What can hang from each mark
Q535: Q83 Q938
Q156: Q368
Q368: Q156 Q396
Q429: Q83
Q83: Q368 Q429 Q535 Q938
Q938: Q83 Q535
Q324: Q396
Q396: Q324

Each row was made from one small tree. Brackets hold a mark, then the marks that hang from it, in the order of their numbers. Every link used is in the known rows. Write each row's tree.
Known rows
(Q938 (Q83 Q368) Q535): [ 0.24  2.65 -2.39 -4.46 -0.50  6.37  4.18  3.05 -1.32 -0.79  3.98 -0.09
  2.05 -2.26 -0.63 -0.80 -1.61  2.31  0.09 -0.45  0.72]
(Q535 Q938): [ 0.47 -0.67 -0.34 -0.97  0.41  0.21  0.43  1.23  0.35  0.30 -1.23 -1.55
  0.77 -0.50  0.44 -0.45 -1.31 -2.42 -0.69 -1.12  4.49]
(Q429 (Q83 (Q535 Q938))): [ 0.93  2.91  2.40 -1.22 -1.41  2.35  1.45 -1.12 -0.86  0.71 -2.21 -2.24
 -1.47 -0.92  1.14 -0.74 -2.36  2.26  1.28 -0.80  2.12]
(Q83 (Q368 Q156 (Q396 Q324)) Q535 Q938): [ 0.40  2.64 -1.06 -0.29 -4.13 -1.76  6.47  2.26 -0.60 -1.29 -0.99 -1.24
  3.55 -1.94  3.00 -0.33  0.65  3.72  1.15 -4.13  3.06]
(Q83 (Q368 Q156 (Q396 Q324)) Q535): [ 0.15  4.99 -1.17 -0.21 -4.21 -0.30  5.22  1.24 -0.65 -1.00  0.12 -1.58
  3.71 -0.55  3.36 -1.62  0.97  5.53  2.74 -2.42 -0.20]
(Q83 (Q368 Q156) Q429): [-1.13  2.53 -1.79  0.24 -2.91 -0.45  4.52  1.97  0.02 -2.23  1.65 -0.01
  5.15 -1.46  1.47 -0.97  2.18  4.42  0.44 -1.31  1.18]
(Q938 (Q83 (Q368 Q156 Q396) Q535)): [-0.88  4.59 -1.08 -2.68 -3.16  3.20  4.91  1.29 -1.55 -1.65  2.50 -0.44
  3.66 -0.79  1.15 -0.53  0.44  4.00  2.38 -1.91 -0.09]
(Q535 (Q938 Q83)): [ 0.71 -0.38 -1.25 -3.73  0.23  2.59  1.09  1.70 -0.68 -0.29  0.45 -1.44
  1.52 -0.63  0.00 -0.34 -0.69 -1.84 -1.05 -1.17  4.19]
(Q938 (Q83 Q429)): [ 0.64 -0.47 -2.51 -4.05 -0.43  3.84  2.52  1.21 -1.36 -1.17  2.67  0.10
  3.02 -1.52 -0.32  0.24  2.52  1.58 -1.35 -1.96  0.18]
(Q396 Q324): [ 2.21 -0.51 -2.26 -1.69 -0.99 -0.79  0.17  0.50 -0.50  0.47 -0.56 -1.31
  0.51  0.34  1.90 -1.14  2.29  2.22 -1.22 -0.15 -0.76]
(Q535 (Q83 (Q368 Q156 Q396) Q429) Q938): [ 0.66  3.48 -1.48 -0.69 -0.91  0.19  4.85  4.95 -0.87 -4.45  0.20 -2.46
  5.23 -1.98  0.67 -0.95  0.81  1.90 -0.28 -2.00  7.83]
(Q368 Q156 (Q396 Q324)): [ 1.74  2.26 -0.75  0.89 -2.08 -3.20  0.54  1.59 -0.06 -2.36 -2.55 -0.93
  3.02  0.30  2.43 -2.56  4.31  3.96  0.75 -0.41 -1.42]
(Q156 (Q368 Q396)): [-0.81 -0.62 -0.87  0.92 -0.09  1.96  1.73 -1.76 -0.29 -0.92  0.28  0.81
  1.97  0.59 -0.03 -0.98  1.72  3.77  1.54 -0.63  1.77]
(Q938 (Q83 Q368 Q429) Q535): [ 0.66  1.80 -3.67 -5.03 -0.66  7.21  5.83  3.68 -1.39 -1.42  4.53 -0.07
  4.09 -3.64 -0.35 -0.77  0.01  3.14 -0.85 -2.41  1.19]
(Q156 Q368): [-1.03 -0.64 -0.57  0.34 -0.17  2.05  0.96 -1.65 -0.40 -0.06  0.98  0.70
  1.17  1.06 -0.31 -0.88  0.57  3.03  1.51  1.10  1.42]
(Q938 (Q535 Q83)): [ 2.00  2.75  0.18 -1.14  1.74  3.26  1.24  4.18 -0.98 -1.86  0.90 -0.97
 -0.32 -1.84 -1.49 -0.83 -2.20 -0.19  0.32  0.98  1.65]
(Q535 Q83): [ 1.00  2.08  0.45 -0.42  0.91  0.38  0.25  2.23 -1.33 -2.18  0.71 -0.96
 -0.36  0.05 -1.14  0.33 -0.50  0.18  0.03  1.48  2.22]
(Q324 Q396): [-0.16 -0.55 -2.06  0.34 -0.01 -1.38  1.79 -1.18  0.01 -1.33 -1.30  0.07
  0.97 -0.67 -0.95  0.93 -1.62 -0.77  1.97  0.89  2.38]
(Q156 (Q368 (Q396 Q324))): [ 0.58 -0.83 -2.30 -0.17 -0.72  1.46  1.88 -1.41 -0.58 -0.65 -0.11 -0.04
  2.31  0.80  1.19 -1.71  3.20  5.18  0.74 -0.72  1.30]
(Q938 (Q83 (Q368 Q156) Q429) Q535): [ 0.46  3.42 -2.80 -4.08 -1.62  5.62  5.50  4.57 -1.27 -2.39  3.81 -0.08
  5.06 -3.27  0.03 -1.70  0.75  3.95  0.22 -1.28  0.44]
(Q938 (Q83 Q368 Q429 Q535)): [-0.36  2.09 -2.95 -4.81 -2.47  5.65  6.35  1.16 -1.80 -0.54  4.36 -0.52
  4.05 -2.24  0.86  0.58  0.57  3.46  0.37 -3.70  0.90]
(Q429 (Q83 Q535 Q938)): [ 0.82  1.42  2.79 -0.71 -1.63  1.00  2.22 -1.09 -1.09  0.42 -2.29 -1.02
 -2.06 -1.74  0.59  0.56 -1.85  2.40  0.45 -1.38  1.91]

Write each row's tree
[ 0.25 -1.09 -2.77 -1.73 -0.88  2.41  6.98  3.84 -0.05 -1.19  1.80  0.13
  3.77 -4.88  0.20  0.68 -0.51  1.43 -2.25 -4.61  5.33]  (Q83 Q368 Q429 (Q938 Q535))
[ 0.26  2.62 -0.88 -1.59  0.07  1.04  2.96  3.56 -1.04 -2.12  1.04 -2.54
  1.49 -0.66 -0.15 -0.02 -2.41 -0.43 -0.48  0.14  7.78]  (Q535 (Q83 Q368) Q938)
[-0.22  2.19 -3.15 -4.30 -2.35  5.60  6.94  1.11 -1.76 -1.13  3.79 -0.41
  4.69 -2.56  1.00  0.54  1.35  4.06  0.45 -5.05  1.21]  (Q938 (Q83 (Q368 Q396) Q429 Q535))
[-0.31  0.60 -2.08 -3.84 -0.82  2.94  2.89  1.76 -0.78 -0.33  1.69 -1.40
  2.40 -0.78  0.45 -0.23 -1.15 -0.30 -0.89 -1.24  5.06]  (Q535 (Q938 (Q83 Q368)))
[ 0.42  2.20 -0.99  0.12 -1.27 -1.25  5.43  4.53 -1.19 -4.84  0.60 -0.64
  4.33 -2.63  0.02  0.46  1.83  2.83 -0.89 -2.21  5.99]  (Q535 (Q83 (Q368 Q156 Q396) Q429 Q938))
[-0.72  2.96  2.06  0.68 -3.01 -1.65  2.69  0.03 -0.69 -1.65 -1.65 -0.42
  0.10 -1.05  0.95 -0.57 -0.46  5.02  0.16  1.02  2.72]  (Q429 (Q83 (Q368 Q156) Q938))
[ 0.22  1.02 -1.98  0.12 -1.89  0.35  7.35  4.81  0.20 -3.36  0.11  0.20
  5.88 -4.83  0.96 -0.65  1.44  3.14 -0.84 -4.79  4.70]  (Q83 (Q368 Q156 Q396) Q429 (Q938 Q535))
[-0.96  4.84  1.94  0.82 -3.10 -0.43  1.63 -0.81 -0.70 -1.38 -0.80 -0.64
  0.23  0.04  1.18 -1.59 -0.18  6.40  1.44  2.34  0.13]  (Q429 (Q83 (Q368 Q156)))
[ 0.19  3.66  1.78  0.63 -2.23  0.18  3.85  1.43 -0.53 -2.31 -2.05 -0.43
  0.75 -2.71  0.80 -1.33 -0.72  5.42  0.38 -0.53  2.92]  (Q429 (Q83 (Q368 Q156 Q396) (Q938 Q535)))
[-0.53  1.92 -1.13  0.02 -3.70 -0.23  8.42  2.69 -0.34 -2.33  0.09 -0.43
  5.77 -3.90  2.20  0.51  1.22  3.44  0.81 -6.52  4.23]  (Q83 (Q368 Q156 Q396) Q429 Q535 Q938)
[ 0.73  1.72 -2.12 -2.22 -0.09  1.86  4.62  4.21 -1.13 -2.72  1.52 -2.46
  3.50 -1.99  0.08  0.05 -0.76  0.50 -1.38 -1.74  8.35]  (Q535 (Q83 Q368 Q429) Q938)
[ 1.36  2.99 -1.60 -1.79  0.61  4.28  4.43  4.73 -1.11 -2.43  2.56 -0.94
  2.17 -3.08 -0.84 -0.69 -1.44  2.01 -0.23 -0.74  3.04]  (Q938 (Q535 (Q83 Q368 Q429)))
[-0.28  4.10  1.41 -1.35 -2.73  2.76  3.77 -1.02 -0.98  0.61 -0.71 -2.28
 -0.35 -1.15  1.70 -0.62 -3.00  4.14  1.46 -0.93  3.29]  (Q429 (Q83 Q368 (Q535 Q938)))
[-0.40  2.60  1.74 -0.86 -2.91  1.35  4.50 -1.00 -1.17  0.21 -0.81 -1.01
 -1.01 -1.92  1.14  0.72 -2.48  4.21  0.63 -1.57  3.08]  (Q429 (Q83 Q368 Q535 Q938))
[-1.23  2.87  0.64  0.22 -3.62 -1.09  5.62  2.05 -0.40 -0.73  0.14 -0.46
  2.43 -1.75  1.58  0.45 -1.93  1.66  1.90 -2.34  3.24]  (Q83 (Q368 Q156) Q535 Q938)
[-0.43  5.78  2.30 -0.43 -3.64  1.19  3.43 -0.21 -0.85 -0.42 -1.39 -2.29
  0.62 -0.70  2.08 -1.62 -2.34  4.95  2.48  0.18  2.55]  (Q429 (Q83 (Q368 Q156) (Q535 Q938)))
[-0.36  3.79 -1.53 -0.64 -3.42  1.50  7.50  2.69 -0.05 -1.84  0.13 -1.94
  6.47 -2.90  2.83 -1.08  0.59  3.26  1.83 -5.69  4.57]  (Q83 (Q368 Q156 Q396) Q429 (Q535 Q938))
[-0.35  1.59 -2.36 -2.48 -2.39  3.55  7.14  1.70 -0.35  0.29  1.83 -2.03
  4.41 -2.92  2.07  0.17 -1.44  1.55  0.47 -5.43  5.17]  (Q83 Q368 Q429 (Q535 Q938))
[-0.25 -0.17 -2.28 -1.22 -2.52  1.80  8.85  1.60 -0.47 -0.96  1.00 -0.37
  4.53 -4.32  1.68  1.72  0.42  2.44 -0.50 -7.91  5.29]  (Q83 (Q368 Q396) Q429 Q535 Q938)
[ 1.00  3.86  0.04 -1.78 -3.12  2.26  4.43 -0.88 -1.17  0.16 -1.53 -2.85
  0.56 -1.30  2.83 -1.27 -1.01  5.89  0.86 -2.37  3.20]  (Q429 (Q83 (Q368 (Q396 Q324)) (Q535 Q938)))
[ 0.06  0.96 -1.70 -0.46 -2.04  0.46  6.55  4.90  0.11 -2.51  0.80  0.12
  5.03 -4.39  0.69 -0.61  0.40  2.37 -0.88 -3.13  4.31]  (Q83 (Q368 Q156) Q429 (Q938 Q535))
[ 1.13  0.14 -1.09 -2.26 -0.88  3.04  4.29  1.54 -0.28  0.47 -0.11 -2.05
  3.02 -2.64  1.41  0.02 -0.64 -0.80  0.23 -5.15  3.76]  (Q83 Q429 (Q535 Q938))
[-0.01  1.29 -2.63 -3.18 -1.60  2.32  4.41  2.89 -0.64 -2.15  1.07 -1.36
  5.34 -1.89  1.14 -0.99  1.45  1.46 -0.75 -3.00  5.11]  (Q535 (Q938 (Q83 (Q368 Q156 Q396) Q429)))
